Each row was made from one small tree. The marks that hang from a mark follow it in brackets, in the order of their numbers. Every link used is in the known rows. Write each row's tree.
Known rows:
Q_616(Q_975(Q_193 Q_703 Q_882)): [ 2.18 -2.33  1.43  2.42  1.42  1.83  0.64 -2.40  0.83  0.12  0.44  0.15
  2.18 -1.18 -2.86 -0.17  1.06  4.83  2.45  4.34  1.48 -0.67 -0.46 -2.63
 -0.13]
Q_193(Q_404 Q_975(Q_703)): [-0.14 -0.67  5.03  3.09  1.46  0.19  2.97 -3.09  0.54 -0.46 -2.41  2.12
  1.53 -1.52 -1.73 -1.14 -1.91  1.79  3.62  5.06  1.65  2.21  0.31 -3.26
  0.02]
Q_404(Q_193(Q_975(Q_703))): [-0.55 -2.55  4.31  1.59  0.31  1.07 -0.80 -1.34  0.52  0.63 -1.45  2.02
 -0.28  2.39 -0.88 -0.63  3.20  3.19  3.55  4.00  0.72 -0.18 -1.48 -3.97
  0.90]
Q_616(Q_975(Q_193(Q_404) Q_703(Q_622))): [ 1.81 -1.43  1.78  2.93  1.75 -0.09  1.50 -0.59  0.73  0.91 -0.12  1.58
  1.93 -3.89 -2.41  2.83 -1.30  3.95  1.96  4.31  1.45  0.26 -0.04 -2.36
  0.19]
Q_616(Q_975(Q_193)): [ 0.97 -2.39  1.68  2.56  0.47  1.24  0.58 -1.96  0.76  0.89  1.20  1.59
  2.13 -2.07 -1.14  1.83  1.40  3.67  3.16  3.92  1.86 -0.59 -1.69 -3.07
  0.47]
Q_404(Q_193): [-1.61 -2.57  3.73  0.60  0.09  1.50 -1.08 -0.07  0.74  0.57 -0.71  2.39
 -0.07  2.23  1.74  1.87  4.88  2.50  5.16  3.29  0.74 -0.38 -2.15 -3.86
  1.36]
Q_404(Q_193(Q_975(Q_882))): [ 0.40 -2.70  3.82  0.87  0.69  2.59 -0.93 -2.36  0.68 -0.10 -1.37  1.67
 -0.05  3.19 -1.16 -2.00  4.60  3.07  4.58  4.16  0.83 -0.21 -2.13 -4.10
  1.47]
Q_511(Q_975(Q_882)): [-0.55 -2.13  3.23  0.89  1.51  1.14  2.21 -2.33  1.31  0.85 -0.40  1.61
  1.25  1.93  0.53  0.00  4.87  2.89  4.99  2.50  0.11 -0.50  0.39 -2.72
  0.16]
Q_882(Q_975(Q_193)): [ 0.89 -2.37  2.51  1.65  0.42 -1.54  3.20 -3.21  1.11  0.92 -0.52  2.41
  1.58 -2.35 -0.38  1.64  5.40  4.54  3.27  3.45  1.82 -1.50 -1.41 -1.76
  1.00]
Q_882(Q_975(Q_193 Q_703)): [ 0.90 -2.26  2.59  2.12  0.63 -2.26  3.24 -2.68  1.05  1.07 -1.02  1.86
  1.47 -2.64 -0.89  1.54  4.22  5.05  2.27  3.59  1.72 -1.44 -0.29 -1.42
  0.29]
Q_404(Q_193 Q_703): [-3.76 -3.09  4.70  0.07  0.23  1.46 -0.38 -0.25  1.03 -1.18 -0.26  2.77
  0.31  3.86  0.55  0.91  4.29  2.31  2.75  2.98  1.84  0.36 -1.78 -4.43
  1.51]
Q_616(Q_975(Q_193 Q_703(Q_404) Q_882)): [ 2.73 -1.92  1.14  2.43  1.52  1.54  1.46 -0.09  0.84  0.15  0.37 -0.01
  1.96 -1.96 -2.98 -0.42  1.00  3.92  1.93  4.01  0.76 -1.22  0.22 -2.78
 -0.01]
Q_616(Q_975(Q_703 Q_882)): [ 0.79 -1.68  2.51  2.17  0.94  2.35  0.45 -1.62  0.85  0.18 -0.26  0.41
  2.09  0.05 -2.30  0.22  0.81  3.51  3.04  4.97  1.06  0.23 -1.02 -2.33
 -0.45]
Q_511(Q_622 Q_975(Q_193)): [ 1.12 -1.52  2.89  1.26  1.41 -0.15  2.35 -0.27  1.71  1.13 -0.04  2.30
  1.85  0.50  1.16  0.29  4.05  3.14  4.78  0.91  0.41 -1.61  0.27 -3.25
  0.02]
Q_404(Q_703(Q_622)): [-1.99 -1.76  4.29 -0.02  0.96 -0.09  3.22  1.66  1.01 -1.08  0.07  3.21
  1.06  0.78 -0.05  2.20  2.20  1.02  1.04  4.27  0.44  1.61 -0.93 -3.26
  1.12]
Q_404(Q_193(Q_975(Q_882)) Q_703(Q_622)): [-0.16 -2.76  4.43 -0.22  1.52  1.59  0.08 -0.59  0.87 -1.35 -1.30  2.63
 -0.27  3.66 -3.18 -1.95  3.82  2.65  0.96  4.41  0.81  0.87 -1.61 -4.11
  2.03]
Q_404(Q_703): [-3.52 -2.16  4.71  0.52  0.24  0.93  2.59 -0.47  1.02 -1.54  0.43  2.72
  1.60  1.69  0.80  1.05  2.48  1.29  2.28  3.78  1.57  1.30 -0.96 -3.75
  0.60]
Q_193(Q_404(Q_703(Q_622)) Q_975(Q_882)): [ 0.62 -0.93  4.71  1.32  2.68  1.54  3.46 -3.77  0.82 -2.35 -2.16  2.25
  1.73  0.08 -3.50 -2.94 -0.67  1.48  2.46  5.42  1.78  2.80 -0.19 -3.45
  1.28]
Q_511(Q_975(Q_193 Q_703(Q_622))): [ 0.75 -2.20  2.51  1.76  1.91 -1.85  2.89 -0.07  1.14  2.06 -0.16  2.13
  0.68 -1.03  0.07  2.37  3.10  4.07  2.27  1.93 -0.40 -1.12  2.17 -2.31
 -0.06]
Q_616(Q_975): [-0.41 -1.73  2.70  2.25  0.13  1.59  0.48 -1.00  0.77  0.93  0.53  1.87
  2.04 -0.98 -0.83  2.21  0.99  2.56  3.77  4.65  1.40  0.23 -2.17 -2.78
  0.09]
Q_404(Q_193(Q_975(Q_882)) Q_703): [-1.49 -3.17  4.78  0.31  0.85  2.59 -0.40 -2.69  0.86 -1.86 -1.02  2.07
  0.29  4.65 -2.19 -3.00  3.94  2.81  2.19  3.95  1.91  0.50 -1.72 -4.67
  1.58]
Q_193(Q_404(Q_703)): [-3.35 -1.07  4.85  1.25  1.21  0.65  2.85 -1.58  0.95 -1.79 -0.91  2.96
  2.10 -0.63  1.07  1.85  0.02  0.68  4.07  3.72  2.35  2.53 -0.41 -3.56
  0.87]
Q_975(Q_193 Q_703(Q_404 Q_622) Q_882): [ 4.36 -1.73  1.09  0.80  2.93 -0.14  3.92  3.18  0.89 -0.16 -0.66  0.20
  0.57 -2.57 -1.99 -0.39  2.81  3.15  0.64  3.53 -1.51 -1.48  2.26 -2.66
  0.74]
Q_511(Q_975(Q_703)): [-1.75 -1.85  3.92  1.87  1.00 -0.85  2.44 -0.56  1.12  1.77 -0.50  2.17
  0.93  0.87  1.12  1.94  3.00  2.99  3.73  2.24 -0.03 -0.46  1.47 -2.47
 -0.68]

Write each row's tree:
[ 0.62 -1.77  2.81  1.54  1.32 -2.13  3.96 -2.91  1.19  0.17 -1.19  2.92
  1.77 -3.26 -1.18  2.07  3.69  4.21  2.47  3.51  2.40 -0.21 -0.81 -1.62
  1.37]  Q_882(Q_975(Q_193(Q_404(Q_703(Q_622)))))
[ 1.06 -0.91  3.09  1.44  0.75 -2.81  4.55  1.95  1.13  1.51 -1.97  2.51
  0.71 -2.88 -1.40  2.48  3.90  3.03  1.59  4.16 -0.31 -1.00 -0.07 -1.01
  0.35]  Q_882(Q_975(Q_703(Q_404 Q_622)))
[-0.13 -1.94  3.03  1.79  1.00 -1.54  3.67 -3.81  1.22 -0.17 -1.04  2.61
  2.01 -2.80 -0.88  1.37  3.71  4.26  3.00  3.29  2.92 -0.37 -0.89 -1.87
  1.15]  Q_882(Q_975(Q_193(Q_404(Q_703))))
[ 2.22 -1.26  2.58  0.26  2.13  0.72  2.38  4.60  0.97  0.02 -1.93  0.70
 -0.32  0.25 -1.60  0.04  3.36  2.04  1.73  4.12 -2.07 -0.57  1.06 -2.53
  0.69]  Q_975(Q_703(Q_404(Q_193) Q_622) Q_882)
[-0.81 -2.18  2.99  1.58  1.59  0.16  2.74 -2.42  0.89 -1.24  0.29  2.23
  2.08 -2.33  0.77  1.52  1.28  2.56  3.34  2.86  2.46  0.60  0.06 -3.80
  1.23]  Q_975(Q_193(Q_404(Q_703)))
[-1.67 -1.05  5.47  2.14  1.44  0.98  3.35 -3.91  0.73 -1.87 -1.55  2.82
  1.94 -0.17 -2.04 -1.94 -1.48  1.12  3.12  4.78  2.63  2.72 -0.59 -3.97
  0.84]  Q_193(Q_404(Q_703) Q_975)
[ 2.75 -1.60  1.69  1.57  1.72 -1.85  4.32  4.95  0.75  0.96 -0.15  1.55
  0.32 -4.01 -0.75  2.39  1.65  2.45  0.17  3.09 -1.40 -1.30  2.02 -2.81
  0.54]  Q_975(Q_193 Q_703(Q_404 Q_622))
[-0.28 -0.77  4.15  1.49  1.14 -0.32  2.49  1.33  1.68  1.42 -1.14  2.15
  1.53  1.55  1.06  0.70  2.61  2.61  4.39  1.67 -0.21 -0.87  0.82 -2.68
 -1.01]  Q_511(Q_622 Q_975(Q_703))
[-0.47 -2.05  3.45  1.31  1.66  0.52  2.18 -1.71  1.27  1.06 -0.85  1.18
  1.07  1.84 -0.01  0.04  3.88  3.43  3.90  2.58 -0.16 -0.51  1.52 -2.38
 -0.53]  Q_511(Q_975(Q_703 Q_882))
[ 1.52 -1.04  2.53  0.02  1.23 -0.64  2.75  7.68  0.91  1.36 -1.04  2.91
 -0.93 -1.44  0.14  3.10  4.02  0.40  2.17  3.36 -2.40 -0.92 -0.42 -3.28
  1.84]  Q_703(Q_404(Q_193) Q_622)
[ 1.34 -1.82  4.14  1.98  1.10  1.55  2.21 -3.07  0.57 -0.46 -1.50  0.73
  1.10  1.63 -2.81 -3.64  1.53  2.77  2.73  5.47  0.36  0.76 -0.34 -3.23
 -0.03]  Q_193(Q_975(Q_703 Q_882))
[-2.19 -2.67  4.23 -0.44  0.89  0.64  0.29  1.74  0.98 -0.83 -0.56  3.27
 -0.29  2.61 -0.24  2.07  4.02  2.02  1.78  3.38  0.67  0.75 -1.63 -3.84
  1.96]  Q_404(Q_193 Q_703(Q_622))
[ 1.68 -1.45  2.60  2.07  1.55 -2.82  4.10 -1.77  1.07  0.90 -1.92  2.46
  1.35 -4.28 -1.71  2.50  2.56  4.76  1.99  3.66  1.52 -0.51  0.21 -0.99
  0.73]  Q_882(Q_975(Q_193(Q_404) Q_703(Q_622)))
[-2.28 -0.70  4.51  0.93  1.75  0.00  3.25 -0.18  1.05 -1.49 -1.14  3.23
  1.70 -1.61  0.60  2.53 -0.25  0.53  3.31  4.07  1.62  2.76 -0.23 -3.22
  1.18]  Q_193(Q_404(Q_703(Q_622)))
[ 2.01 -2.71  1.91  1.35  1.99  1.22  1.91 -2.36  0.80 -0.86 -0.25 -0.15
  1.52 -0.27 -0.98 -1.33  3.19  4.27  2.42  3.60  0.57 -0.80  1.17 -2.93
  0.24]  Q_975(Q_193 Q_703 Q_882)
[ 0.78 -1.28  4.28  2.43  0.52 -0.02  3.45  0.49  0.45  0.45 -1.21  1.66
  0.66 -0.35 -1.85 -1.92  0.80  1.61  1.89  4.73 -0.20  0.14  0.11 -3.56
 -0.18]  Q_193(Q_975(Q_703(Q_404)))
[ 1.84 -2.34  2.17  1.28  2.60 -0.54  2.73 -1.21  1.23  1.28 -0.48  1.16
  0.87 -0.01 -0.89  0.38  3.88  4.42  2.49  2.32 -0.54 -1.14  2.28 -2.21
  0.14]  Q_511(Q_975(Q_193 Q_703(Q_622) Q_882))
[ 0.96 -0.98  3.30  2.01  2.16 -0.76  2.93 -0.25  1.69  0.87 -1.21  1.97
  1.97 -0.52  0.71  0.39  1.42  3.41  4.45  0.88  0.84 -0.97  1.76 -2.90
 -0.56]  Q_511(Q_622 Q_975(Q_193(Q_404) Q_703))
[ 0.04 -1.51  3.43  1.70  0.29 -1.80  3.13  0.83  1.17  1.34 -1.98  2.24
  0.58 -1.55 -0.86  1.71  4.55  3.62  2.53  3.62  0.67 -1.44 -0.33 -1.61
  0.30]  Q_882(Q_975(Q_703(Q_404(Q_193))))
[ 1.08 -1.01  3.44  0.47  1.67  1.56  2.13 -0.63  1.77  0.36 -1.04  1.60
  1.86  2.89  0.60 -1.35  4.60  2.49  5.58  1.94 -0.12 -0.83 -0.16 -2.92
 -0.19]  Q_511(Q_622 Q_975(Q_882))
[ 1.16 -2.39  3.81  0.91  1.08  1.46 -0.58 -1.08  0.64  0.26 -1.94  1.60
 -0.48  2.57 -1.98 -1.39  3.62  3.32  3.27  4.52  0.14 -0.08 -1.32 -3.56
  1.21]  Q_404(Q_193(Q_975(Q_703(Q_622) Q_882)))
[ 0.55 -1.71  2.91  2.45  1.04 -2.20  3.61 -3.23  1.12  0.69 -1.61  2.08
  1.77 -3.41 -1.10  1.83  2.90  4.80  2.76  3.51  2.25 -0.75  0.07 -1.45
  0.39]  Q_882(Q_975(Q_193(Q_404) Q_703))
[ 3.01 -1.14  2.63  0.21  1.68  0.04  2.80  6.16  0.89  0.94 -1.58  2.39
 -1.01 -0.58 -1.83  0.39  3.84  0.82  1.70  4.07 -2.32 -0.78 -0.36 -3.42
  1.94]  Q_703(Q_404(Q_193(Q_975(Q_882))) Q_622)
[-0.42 -1.22  5.01  1.69  2.10  2.25  2.97 -5.13  0.81 -2.70 -1.93  1.85
  2.13  0.81 -3.01 -3.75 -0.59  1.65  3.27  5.04  2.57  2.66 -0.41 -3.92
  0.98]  Q_193(Q_404(Q_703) Q_975(Q_882))
[ 1.54 -2.17  2.20  0.58  2.94  1.69  2.86 -3.23  1.07 -2.33 -0.38  1.13
  2.01 -1.33 -1.09 -0.79  2.27  3.07  3.16  3.54  1.72  0.71  0.31 -3.36
  1.70]  Q_975(Q_193(Q_404(Q_703(Q_622))) Q_882)
[-0.20 -1.94  2.79  1.29  1.91 -0.33  2.92 -1.53  0.90 -1.04  0.11  2.53
  1.79 -2.67  0.44  1.99  1.26  2.44  2.84  3.06  1.90  0.86  0.18 -3.52
  1.42]  Q_975(Q_193(Q_404(Q_703(Q_622))))
[ 0.69 -1.73  2.00  2.39  1.47  0.79  1.27 -1.61  0.96  0.00  0.66  2.07
  2.29 -2.94 -2.10  2.24 -0.40  3.36  2.48  4.05  2.21  0.55 -1.10 -2.98
  0.82]  Q_616(Q_975(Q_193(Q_404(Q_703(Q_622)))))
[ 1.75 -1.39  3.00  0.43  1.96  0.72  2.40  0.89  0.87 -0.32 -1.51  0.75
  0.75  0.30 -1.14  0.51  2.51  2.51  2.22  4.97 -1.23  0.73  0.58 -2.00
  0.20]  Q_975(Q_703(Q_622) Q_882)
[ 2.50 -1.61  2.11  1.80  1.20 -3.15  4.78  1.23  1.06  1.48 -1.27  2.20
  0.85 -4.02 -1.72  2.02  3.98  4.10  0.82  3.50  0.20 -1.78  0.51 -1.27
  0.73]  Q_882(Q_975(Q_193 Q_703(Q_404 Q_622)))
[ 0.77 -1.79  1.84  2.78  1.03  1.14  1.00 -2.71  0.77  0.48  0.66  1.73
  2.44 -3.20 -1.27  1.88  0.01  3.52  3.75  3.88  2.39  0.14 -1.26 -3.07
  0.59]  Q_616(Q_975(Q_193(Q_404)))
[ 0.77 -1.74  2.95  0.71  1.50  1.56  1.66  2.61  0.98 -0.45 -1.53  0.26
  0.22  1.24 -0.76 -1.23  3.77  2.09  2.85  3.78 -0.95 -0.84  0.91 -3.13
  0.23]  Q_975(Q_703(Q_404(Q_193)) Q_882)
[ 0.97 -0.33  4.81  2.70  1.99 -0.40  3.48 -1.67  0.44 -0.08 -2.74  2.47
  1.19 -2.11 -2.24 -0.35 -2.19  1.73  2.86  5.36  0.93  2.42  0.50 -2.85
  0.41]  Q_193(Q_404 Q_975(Q_703(Q_622)))
[ 3.14 -1.52  1.82  1.29  3.47  0.18  2.92 -1.15  0.85 -0.95 -1.42  0.52
  1.33 -2.65 -1.87  0.20  0.81  3.84  2.26  3.95  0.25  0.55  1.83 -2.26
  0.86]  Q_975(Q_193(Q_404) Q_703(Q_622) Q_882)
[ 0.63 -1.68  3.14  0.99  2.12 -0.30  2.60 -0.31  1.26  1.30 -1.15  1.52
  0.65  0.97 -0.53  1.01  3.60  3.37  3.13  3.02 -0.94 -0.31  1.62 -1.88
 -0.17]  Q_511(Q_975(Q_703(Q_622) Q_882))
[ 3.06 -1.15  3.52  1.55  1.71  0.72  3.64  0.76  0.56 -0.01 -1.80  0.99
  0.47  0.03 -3.59 -2.96  1.43  1.81  1.39  5.39 -1.13  0.25  0.39 -2.99
  0.34]  Q_193(Q_975(Q_703(Q_404 Q_622) Q_882))
[ 1.36 -1.42  3.05  1.80  1.65 -0.68  2.56  0.40  1.62  1.31 -0.59  1.81
  1.70  0.43  0.63  0.12  2.91  3.73  3.66  0.95  0.26 -1.67  1.37 -2.88
 -0.66]  Q_511(Q_622 Q_975(Q_193 Q_703))
[ 1.07 -1.26  3.18  1.35  0.67 -2.39  3.55  2.11  1.17  1.68 -2.20  2.52
  0.24 -2.10 -1.43  2.44  4.35  3.51  1.77  3.89 -0.08 -1.16 -0.34 -1.24
  0.64]  Q_882(Q_975(Q_703(Q_404(Q_193) Q_622)))
[ 0.10 -1.11  3.43  1.88  0.19 -2.12  4.13  0.71  1.16  1.24 -1.70  2.15
  1.10 -2.08 -0.77  1.72  4.05  3.17  2.30  3.85  0.51 -1.17 -0.16 -1.35
  0.03]  Q_882(Q_975(Q_703(Q_404)))
[ 2.07 -1.19  2.63  1.11  2.66  1.09  2.28 -2.03  1.82 -0.09 -1.06  1.53
  2.28  0.62  0.32 -1.50  3.33  3.44  5.58  1.15  0.95 -1.00  0.68 -3.11
  0.29]  Q_511(Q_622 Q_975(Q_193(Q_404) Q_882))
[ 1.71 -1.95  2.23  1.79  2.71  1.17  2.29 -3.14  0.87 -1.45 -1.08  0.03
  1.91 -1.86 -0.89 -0.94  0.98  4.03  3.45  3.45  1.34  0.21  1.70 -2.81
  0.42]  Q_975(Q_193(Q_404) Q_703 Q_882)
[ 2.17 -1.95  1.60  2.63  1.19 -0.10  1.10  0.03  0.69  1.27  0.41  1.46
  1.67 -2.98 -2.40  2.58  0.02  4.06  1.35  4.36  0.79 -0.45 -0.38 -2.42
  0.11]  Q_616(Q_975(Q_193 Q_703(Q_622)))
[ 3.63 -2.19  1.52  0.82  2.78  0.20  2.58 -0.37  0.81 -0.40 -0.63  0.32
  0.87 -1.40 -1.67 -0.17  2.78  4.15  1.30  4.12 -0.60 -0.52  1.31 -2.30
  0.69]  Q_975(Q_193 Q_703(Q_622) Q_882)
[ 0.91 -0.91  4.36  2.08  2.00  2.26  2.65 -5.04  0.71 -1.56 -2.27  1.49
  1.86 -0.21 -2.13 -3.26 -0.16  1.83  4.79  5.28  1.79  2.23 -0.72 -3.45
  0.88]  Q_193(Q_404 Q_975(Q_882))
[ 0.65 -2.42  2.41  0.87  2.64  2.12  2.54 -4.16  1.05 -2.46 -0.18  0.94
  2.27 -0.59 -0.66 -1.37  2.41  3.19  3.72  3.30  2.27  0.61  0.34 -3.55
  1.43]  Q_975(Q_193(Q_404(Q_703)) Q_882)
